Known rows, with every step that occurs
bikuz, besim, sepus, dasi: [ 2.11  0.14 -2.90 -0.39 -1.83  3.03  4.69  0.52  0.01  3.36  1.54 -1.93
 -1.53  0.10 -0.57 -1.00 -1.30 -1.14 -2.26  0.76 -0.30  0.85  2.35  3.33
 -1.64]
gelure, besim, zeru: [ 2.09 -1.98  2.96 -1.90 -0.22 -1.12 -0.92  5.88 -4.46 -1.89 -0.69 -2.73
  0.11 -1.43  0.44  0.61  0.13 -0.12  0.14 -0.08 -1.14  2.66 -2.10 -0.14
 -0.76]
bikuz, besim, zeru, dasi: [-0.99 -1.97  1.27  0.40 -0.60  2.11  1.74  7.57  0.39  1.22  0.89  0.02
  1.09 -0.07 -0.01 -0.04 -1.22 -3.10 -2.77  0.34 -0.52  1.67  0.16 -3.95
 -5.86]
sepus, dasi, bikuz, besim: [-1.07 -0.81 -2.94  0.23 -1.20  4.08  0.92  1.12  1.43  1.99  0.73 -1.72
 -3.77 -2.53  0.04 -4.31 -1.13 -2.38  0.04  0.26  1.42  2.20  0.56  1.84
  0.50]
sepus, dasi: [ 1.00 -0.50 -2.79 -0.31 -0.91  0.70  1.22  0.14  0.44  1.73  0.27 -2.32
 -1.77 -1.34  0.58 -1.91 -0.45 -0.33  0.97 -1.12  0.31  1.80  1.01  2.19
 -0.46]
dasi, gelure, besim, bikuz: [-0.95 -2.41 -0.11 -3.53  1.24  1.32  0.19  2.88 -1.80 -1.18 -1.65 -4.86
  0.39 -2.53  0.70  0.24  0.87  2.12  0.05  1.93 -0.33 -0.70 -3.20  3.01
  0.73]
zeru, besim, sepus, dasi, bikuz: [-1.99  2.33 -2.07  0.13  0.02 -0.20  3.05  1.79 -0.35  1.79  2.79 -1.50
 -4.98 -3.14 -3.05 -5.83 -0.42 -1.01  0.48  1.13  3.34  1.61  1.25  5.57
  0.96]
sepus, dasi, zeru: [ 0.31  0.12 -3.47  0.00 -1.66 -0.96  1.26 -0.56  0.65  1.97  1.59 -1.43
 -2.98 -0.40  1.95 -3.93  0.64 -0.92 -0.08 -1.01  0.38  0.25 -0.75  0.73
  1.31]
bikuz, besim, gelure, dasi, zeru: [-0.34 -1.74  2.32  0.34  0.03  2.80  0.44  2.09 -0.89 -1.10  1.61  2.98
 -0.17 -0.83  2.62 -2.77  1.60 -1.51 -3.03  1.28 -2.02  0.34  1.18 -1.57
  0.09]
dasi, bikuz, besim: [-1.78 -0.41 -0.34  0.52 -0.19  3.56 -0.19  1.37  1.04  0.43  0.30  0.85
 -1.79 -1.18 -0.63 -2.21 -0.79 -2.00 -0.75  1.26  0.71  0.43 -0.65 -0.52
  0.90]
dasi, zeru, besim, lekedu: [-2.31  2.61 -0.84  0.45 -1.44 -3.04  2.54  0.49  0.50 -0.42  2.05  1.17
 -2.66  0.97 -1.63 -4.07  1.19  1.07 -1.47  0.50 -0.20 -3.63  1.84 -0.17
  1.72]
zeru, dasi: [-2.31 -0.63  0.42  1.84 -0.12 -0.29  0.85  1.77  1.14  1.63 -0.02 -1.17
 -0.03 -0.43  0.38 -0.38  1.03 -1.99  0.58  0.21  0.89  0.92  1.98 -2.27
 -4.22]
lekedu, besim, gelure, dasi: [ 1.36 -1.91  4.42 -0.70  2.15  1.00 -0.44 -0.62 -1.06 -0.97 -0.15  2.84
  3.49 -0.37  0.79 -0.76  0.77 -0.34  0.35  0.96 -0.89  3.49  2.19  3.55
 -1.28]
zeru, besim: [-2.01  1.07 -0.12  0.10  0.60 -0.34  1.30  3.41  0.26 -0.88  1.26  1.58
 -0.33 -1.38 -1.76 -1.83 -0.17  0.24 -0.48 -0.09  1.50 -0.84  1.82 -0.69
 -0.23]
gelure, besim, lekedu: [ 0.81 -0.46  0.75 -0.69 -1.44 -1.72  0.55 -0.85 -2.74 -1.06 -1.59 -3.93
 -2.09 -0.05 -0.57  0.54  1.76  1.45  1.44  0.57 -1.55  0.32  2.63  2.27
  0.05]
dasi, gelure: [-1.16 -0.11 -1.21 -1.08  1.24  0.13 -0.56 -0.14  1.78  1.62 -2.01 -1.36
  1.24 -0.32 -0.22 -0.71  0.72 -0.96  0.28  1.07  0.94 -2.98 -2.03  0.73
 -0.26]
gelure, dasi, zeru, besim, sepus: [-2.24  1.36  1.63  1.77  0.12 -2.87  3.18  2.95 -0.97 -0.37  2.83  1.07
 -2.87 -0.15  0.11 -4.88  2.51 -2.62 -2.07  2.11  1.24 -0.90  2.52  2.24
  0.44]
gelure, besim, zeru, dasi: [-0.33 -2.58  3.23 -0.09 -0.23 -1.43 -0.12  7.69 -3.40 -0.24 -0.72 -3.68
  0.03 -1.85  0.55  0.44  1.05 -1.86  0.75  0.08 -0.28  3.62  0.02 -2.30
 -4.93]
lekedu, besim, zeru: [ 2.73 -0.94  2.40 -1.71  1.03 -1.13  0.14  2.52 -0.84  0.30  0.17  1.71
  3.97  1.72 -0.66  0.05 -1.76 -0.49 -0.40 -0.13 -0.59  1.93 -2.74  1.77
 -1.21]
sepus, dasi, bikuz, besim, gelure: [ 0.13 -0.93 -1.85 -1.57 -0.13  5.33  0.36  1.08 -0.53  0.98  1.65  0.06
 -2.20 -3.59 -0.46 -3.94 -1.25  0.30 -0.51  0.50 -0.05  2.59  0.02  1.67
  0.59]
zeru, dasi, bikuz: [-4.35 -0.33  0.53  2.26  0.64 -0.15 -0.70  1.19  1.61  1.64  0.23 -1.31
 -2.38 -1.90 -0.35 -3.11  1.26 -3.37  1.63  1.00  2.50  1.67  0.58 -1.00
 -2.43]
bikuz, besim, gelure, dasi, sepus: [ 2.13 -2.86  2.18  0.11  0.21  5.74  0.72  2.45 -0.25 -0.46  1.84 -0.20
  3.30 -1.47 -0.48 -2.69  0.80 -0.89  0.17  0.70 -0.89  1.21  1.40  0.04
 -0.90]
lekedu, besim, sepus, dasi: [ 3.07  0.66 -1.35 -0.72 -0.31 -0.27  3.85 -2.58  0.06  3.82  0.97 -1.38
  0.84  1.49 -0.84 -0.67 -0.84 -0.21  0.08  0.51  0.71  2.25  1.26  6.87
 -1.27]
sepus, besim, zeru, dasi, bikuz: [-1.31 -1.83  1.94  0.06  1.71 -1.74 -0.97  4.44 -1.16  1.93  0.08 -1.15
  0.22 -1.78 -1.30 -3.17  0.01 -2.28  2.62  1.57  1.90  4.29 -1.60  1.35
 -4.74]
gelure, dasi: [-0.91 -1.56  1.91  1.43  0.51  0.17 -0.54  1.38  0.15 -1.10 -0.55 -0.50
 -1.00 -1.00  1.43 -2.03  1.51 -3.01  0.80  0.53  0.10  1.94  2.32  1.63
 -0.87]
sepus, dasi, bikuz, besim, zeru: [ 0.63 -1.27 -1.63 -1.34 -0.99  3.25  0.57  5.49 -0.02  1.14  1.55 -1.45
 -3.05 -2.38 -0.58 -4.72 -2.50 -2.84 -0.90 -0.01  0.40  3.32 -2.23  1.48
 -0.17]
lekedu, besim: [ 1.08 -0.22  1.03 -0.36  0.88 -0.26  0.69 -1.36  0.90  1.13 -0.36  1.64
  3.16  1.87 -0.12  0.78 -0.31 -0.36  0.46  0.11  0.27  0.78  0.40  1.83
 -0.73]

Rows
[-0.05  1.97 -2.54 -0.36 -0.55 -0.41  4.56  2.51 -0.64  1.90  2.53 -1.47
 -2.52 -1.56 -2.38 -3.01 -0.72  0.16 -1.02  0.20  1.90  0.89  2.77  4.22
 -0.86]
zeru, besim, sepus, dasi
[-1.91  1.98 -0.20 -0.07 -0.95 -1.54  2.43  1.14  0.27 -0.92  0.84  0.61
 -1.77 -0.10 -3.20 -2.40  0.07  1.80 -0.40  0.34  0.03 -2.17  3.66  1.53
 -0.29]
zeru, besim, lekedu
[ 0.24 -2.36  1.08 -2.37 -0.07  1.44  0.87  2.92 -3.37 -2.89  0.39 -3.69
 -0.65 -2.16  1.16  0.74  0.04  3.12 -0.33  0.80 -0.91  2.19 -1.33  2.57
  0.75]
gelure, besim, bikuz
[ 0.40  0.44 -0.81 -0.24 -2.02  2.05  2.42 -0.95  0.99  0.54 -0.01 -0.28
 -0.68  1.55 -1.35 -0.19 -0.67  0.52 -1.96  0.98 -2.09 -1.88  2.84  0.53
 -0.73]
bikuz, besim, lekedu
[ 1.12 -2.12 -0.29  1.33  0.82  0.03  1.35  0.91  0.99  3.65  0.23 -3.58
  4.50  0.40 -1.59 -1.37  1.13 -0.83  4.82 -0.08  2.26  1.24  1.32  0.77
 -5.45]
zeru, dasi, sepus, besim
[ 2.05  0.88 -2.43 -0.52 -0.94 -0.19  3.30 -1.31 -0.80  2.68  1.26 -3.06
 -2.26 -0.45 -0.69 -1.51 -0.25 -0.31 -0.39  0.49  0.56  1.67  0.87  5.06
 -0.66]
besim, sepus, dasi
[-0.84  0.93  0.15  0.53 -0.30  2.60  1.90  0.02 -0.24  1.50  1.43 -0.07
 -2.04 -0.27 -1.55 -1.76 -0.65 -2.01 -1.92  2.55  1.00 -0.10 -0.45  2.21
  0.73]
dasi, bikuz, besim, sepus
[ 0.02  1.33 -2.34  0.15 -0.58 -0.02  1.61 -1.84 -0.63  2.65  1.41 -3.30
 -4.42 -1.82 -1.32 -4.26 -0.23 -1.50  1.12  1.14  1.99  2.38 -0.56  6.20
  1.44]
besim, sepus, dasi, bikuz
[ 3.06 -2.36 -0.89 -2.23  0.81  2.18  1.77  0.16 -0.66  0.33  1.92 -3.59
  4.15 -0.02 -1.48 -1.54 -0.98  3.78  2.75  0.60  0.49  1.22 -2.84  5.19
 -0.34]
dasi, sepus, besim, bikuz
[-1.17 -2.50  3.17  0.39  0.27  2.71 -0.82  6.27 -0.59 -1.42  0.65  0.69
 -2.17 -2.19  0.33 -4.72 -0.48 -5.23 -0.97  1.71  0.03  3.63 -0.76  1.17
 -0.42]
gelure, dasi, bikuz, besim, zeru
[-1.86 -1.26  3.44  0.22  1.79  1.62 -2.46  0.26 -1.77 -2.08  0.58  1.28
 -1.88 -3.56  0.30 -4.33  1.92 -1.52  1.16  1.63  0.48  3.27  0.44  2.96
  1.33]
besim, gelure, dasi, bikuz
[-0.92 -0.02 -2.58  0.20 -0.45  1.00 -0.29 -0.78  0.73  1.49  0.57 -2.60
 -4.11 -2.95 -0.16 -4.90 -0.18 -1.64  2.24 -0.22  1.97  2.64 -0.54  3.36
  1.49]
sepus, dasi, bikuz
[ 1.86 -0.03 -0.23 -1.22 -0.21 -1.90  1.07 -3.21 -0.74  1.09 -1.33 -1.41
  0.80  1.53 -1.98 -0.22  0.34  2.11  2.27  1.10 -0.90 -0.11  2.35  4.67
 -1.68]
sepus, besim, lekedu
[ 0.92 -0.02 -0.84 -0.34 -0.78 -0.23  1.17  0.11 -3.53  1.65  0.08 -6.13
 -5.17 -3.14 -0.56 -3.07  1.11 -1.13  2.43  1.50  1.74  3.63  0.17  6.41
  1.24]
gelure, besim, sepus, dasi, bikuz
[-2.03 -1.47  0.46 -0.74  1.26 -1.06 -0.19  5.52  1.41  2.42 -1.39 -2.17
  1.80 -0.67 -0.29 -1.17  0.49 -2.94 -0.48  1.11  1.13 -0.94 -2.82 -1.69
 -4.85]
besim, zeru, dasi, gelure
[ 2.20 -0.27  2.40 -1.98  1.79  1.07 -0.09 -1.52 -0.89  0.01  0.42  3.39
  4.76  0.62 -0.58  1.33 -0.44  2.55 -0.36  0.28 -1.08  1.20 -0.14  1.68
 -0.53]
lekedu, besim, gelure
[ 1.59  1.52 -2.96 -0.07 -1.76 -1.77  3.33 -1.78 -0.69  3.10  2.39 -2.23
 -3.44  0.58  0.87 -3.15  0.99 -0.61 -1.19  0.51  0.19 -0.03 -0.48  3.40
  1.07]
besim, sepus, dasi, zeru
[-3.78 -1.16  1.17  0.11  0.41 -0.30  2.37  5.10 -0.28 -3.08  3.47  0.94
 -2.66 -1.95  1.56 -5.88  0.82 -0.32 -2.27  1.20  0.20  0.39  0.67  1.96
  1.66]
gelure, dasi, zeru, besim, bikuz
[-2.66  1.67 -0.47  0.50  0.03 -1.98  1.40  3.04  0.14 -0.42  2.41  2.23
 -1.37 -0.38 -0.19 -3.63  0.88 -0.09 -1.51 -0.17  0.97 -2.30  0.20 -2.11
  1.47]
dasi, zeru, besim
[-0.85 -1.49  1.64  0.35  0.06 -1.30  0.68  5.96 -0.56  0.83  0.69 -0.81
  0.75 -0.49 -0.10 -0.77 -0.36 -2.15 -0.78  0.18  0.12  1.99 -0.97 -2.55
 -4.86]
besim, zeru, dasi
[-2.21  0.22 -3.70 -1.67 -0.94  0.38  3.91  3.99  0.25 -0.80  4.38 -0.86
 -3.45 -2.44  0.70 -5.96 -0.79  2.17 -2.29 -0.39  0.52  0.07 -0.99  2.65
  2.08]
sepus, dasi, zeru, besim, bikuz
[-1.34 -0.97  1.58  1.66 -0.32 -1.79 -0.34  0.60  0.14 -0.61  0.65  0.39
 -2.11  0.04  2.90 -3.93  2.69 -3.36 -0.01  0.48  0.04  0.23  0.54  0.37
  0.96]
gelure, dasi, zeru
[-1.62  3.07 -0.28  0.49 -0.06 -2.83  3.63  1.86 -1.05  0.63  3.09  1.36
 -1.59  0.79 -1.21 -2.96  0.95  0.12 -2.86  1.41  1.15 -2.66  0.06  0.49
  1.28]
dasi, zeru, besim, sepus
[ 0.60 -1.31  3.99 -0.33  1.49 -0.54 -0.31 -0.98 -0.98 -0.60  1.07  3.70
  2.55  0.68  2.34 -2.79  2.03 -0.69 -0.59  0.91 -1.06  1.63  0.23  1.81
  0.41]
lekedu, besim, gelure, dasi, zeru
[-2.61  0.05 -0.38 -1.80  0.82  1.38  2.56  4.83 -0.38 -2.60  2.78  0.71
 -0.45 -1.97 -1.28 -1.98 -1.61  3.02 -2.18  0.69  0.32  0.10 -0.62  1.68
  0.63]
zeru, besim, bikuz
[ 0.67 -0.82 -2.92 -1.96 -1.41 -0.62  0.93 -1.13 -0.73  2.04 -3.25 -7.46
 -2.83 -1.96 -0.54 -2.10  1.96  0.12  2.76  0.71 -0.15 -0.91  1.64  5.01
 -0.67]
sepus, dasi, gelure, besim, lekedu
[-3.31  0.10  1.36  1.94  0.24 -1.90  1.05  4.08  0.34 -1.51  1.80  1.89
 -2.51 -1.33  1.09 -5.54  2.35 -2.98 -0.47  0.52  1.21 -0.35  2.44 -0.51
  0.70]
gelure, dasi, zeru, besim
[ 1.87  0.10 -1.47 -0.50 -1.90 -2.00  2.80  0.19 -3.58  2.02  1.22 -4.93
 -3.83 -0.77  1.62 -2.24  2.22 -0.38  0.34  0.48 -0.03  1.06  0.05  3.47
  1.10]
gelure, besim, sepus, dasi, zeru
[-0.45 -0.93  1.11 -0.81 -0.13  2.70 -0.45  5.36 -0.58 -0.42  1.30  0.96
 -1.00 -1.21 -0.87 -2.85 -1.86 -2.50 -1.79  1.14 -0.20  1.60 -2.94 -0.69
  0.31]
dasi, bikuz, besim, zeru
[ 0.75 -3.24 -0.46 -0.38  1.16  1.71  2.61  1.69  0.45  1.98  1.73 -4.46
  4.23 -0.43 -1.23 -2.01 -0.02  1.99  3.11  0.74  1.26  2.13 -0.90  3.00
 -4.57]
zeru, dasi, sepus, besim, bikuz
[-2.99 -0.99  2.00  0.89  0.64 -0.83 -0.97  5.28 -0.03  0.81  0.76 -1.22
 -1.68 -1.93 -0.93 -3.56 -0.20 -3.52  0.61  1.00  1.74  2.76 -2.48 -1.29
 -2.92]
besim, zeru, dasi, bikuz
[-0.42 -1.66  4.65 -0.09  2.75  1.30 -2.10 -1.05 -0.85 -1.07  0.14  2.89
  1.35 -1.82  0.25 -3.80  1.17 -1.56  1.82  1.83  0.51  4.06  0.65  4.60
  0.58]
lekedu, besim, gelure, dasi, bikuz
[ 1.54  0.76 -3.35 -0.06 -2.52  1.32  4.61  0.14  0.29  3.81  2.60 -1.33
 -2.74  0.95  1.12 -2.86 -0.05 -1.53 -3.05  0.87 -0.31 -0.40  0.45  1.69
  0.10]
bikuz, besim, sepus, dasi, zeru
[ 3.32 -2.27  3.69 -0.47  1.85  2.12 -0.12 -1.07  0.03  0.06  0.98  0.61
  5.89 -0.10 -0.70 -2.44  1.01 -0.22  2.76  0.18  0.10  2.59  0.41  3.62
 -0.53]
lekedu, besim, gelure, dasi, sepus
[ 0.06 -2.25  2.75 -0.16  0.72  4.74  0.30  2.89 -1.15 -1.55  0.34  2.01
  1.11 -1.78  0.86 -0.97  0.46 -0.97 -2.01  1.22 -1.86  1.88  3.27 -0.19
 -1.78]
bikuz, besim, gelure, dasi
[ 2.41 -0.91  1.16 -2.39  2.00  0.64 -0.59 -0.77 -2.76  0.05 -0.08  1.31
  3.49 -0.93 -0.87  0.85  0.05  3.85  1.33  0.72 -0.94  1.52  0.09  2.44
 -1.90]
sepus, besim, gelure
[ 0.09 -1.68  2.93 -0.04  1.14 -1.29  0.99  4.24  0.50  1.73  0.19  0.79
  3.83  1.41 -0.31 -0.02 -0.77 -2.42 -0.11  0.15  0.30  2.69 -0.50 -0.44
 -5.63]
lekedu, besim, zeru, dasi
[ 0.27 -1.39  3.45 -0.27  1.26  1.32 -1.10  0.97 -1.95 -1.93  0.44  1.11
  0.43 -2.09  0.78 -1.47  1.35 -0.28 -0.02  0.84 -1.24  2.63  1.92  1.42
 -0.49]
besim, gelure, dasi
[ 0.77 -1.23  0.85 -2.11  1.00  1.41  2.11 -0.22  0.40 -0.81  1.19  0.72
  3.01  1.22  0.38  0.09 -1.80  2.45 -1.10  0.65 -0.51  1.58 -1.52  4.14
  0.36]
lekedu, besim, bikuz
[-2.16 -2.12  0.14 -0.64  0.58  2.05  1.18  7.42  2.07  3.01 -1.21 -1.42
  2.17 -0.33 -0.18 -0.80 -0.64 -3.75 -2.46  1.64  0.25 -1.20 -1.49 -3.50
 -5.75]
bikuz, besim, zeru, dasi, gelure
[-0.44 -0.99  2.69  0.04  0.73 -0.61 -0.80  0.50 -1.70 -1.65  1.57  2.19
 -0.66 -1.09  2.39 -3.43  2.68 -0.61 -0.83  0.98 -1.20  0.92  0.06  0.12
  1.16]
besim, gelure, dasi, zeru
[-0.22 -0.49 -0.28 -1.81 -0.34 -1.48 -0.26 -1.09 -1.17  0.67 -3.56 -5.11
 -0.36 -0.52 -0.83 -0.08  2.39  0.86  1.79  1.83 -0.79 -2.85  0.53  2.75
  0.02]
dasi, gelure, besim, lekedu
[-3.36 -1.12  1.40  0.76  0.72  4.43 -0.03  2.82  0.42  1.04  1.13  1.24
 -0.34 -2.89 -0.59 -2.20  0.27 -1.32 -1.23  1.71  0.38  1.76  1.03 -2.88
 -3.19]
zeru, dasi, bikuz, besim, gelure
[-1.34  2.30 -3.66  0.02 -2.44 -2.62  3.59  0.28  0.81  1.01  2.47 -1.23
 -4.90 -0.42 -1.21 -6.25  0.76  0.79 -0.48 -0.63  0.28 -1.85  2.82  2.35
  1.25]
sepus, dasi, zeru, besim, lekedu
[ 4.02 -0.35 -0.92 -0.61 -0.48 -1.00  1.52 -3.74  0.23  2.10  0.14 -3.69
  2.85  1.88 -3.28 -1.93  0.60  2.20  4.40  0.42  0.06 -1.04  0.76  4.95
 -1.04]
dasi, sepus, besim, lekedu
[-0.36 -0.53 -4.08 -1.38  0.16  0.67  0.55 -0.17  1.96  3.28 -1.64 -3.58
 -0.53 -1.69  0.27 -2.55  0.31 -1.17  1.22  0.05  1.23 -1.19 -0.73  2.98
 -0.37]
sepus, dasi, gelure
[-0.25 -2.95 -2.83 -3.79  0.19  2.19  1.13  2.91 -1.37  0.43 -1.13 -7.02
 -1.35 -4.00  1.47 -2.08  0.12  1.70  1.10  0.83  0.23  1.15 -2.10  5.22
  0.37]
sepus, dasi, gelure, besim, bikuz
[ 0.92 -0.74  0.90 -1.72  0.21  4.35  0.86  2.00 -1.01 -0.41  1.11  2.69
  2.01 -0.96 -0.29  0.97 -0.99  1.81 -2.83  0.67 -2.01 -0.14  0.74 -1.94
 -0.96]
bikuz, besim, gelure
[ 1.02 -2.11  1.43  1.80  0.12  1.15 -0.20  0.46  0.83 -0.01  0.67 -2.74
  1.27 -0.65 -0.13 -3.50  1.85 -2.51  3.19 -0.10  1.10  0.98  0.79  1.94
 -0.07]
gelure, dasi, sepus
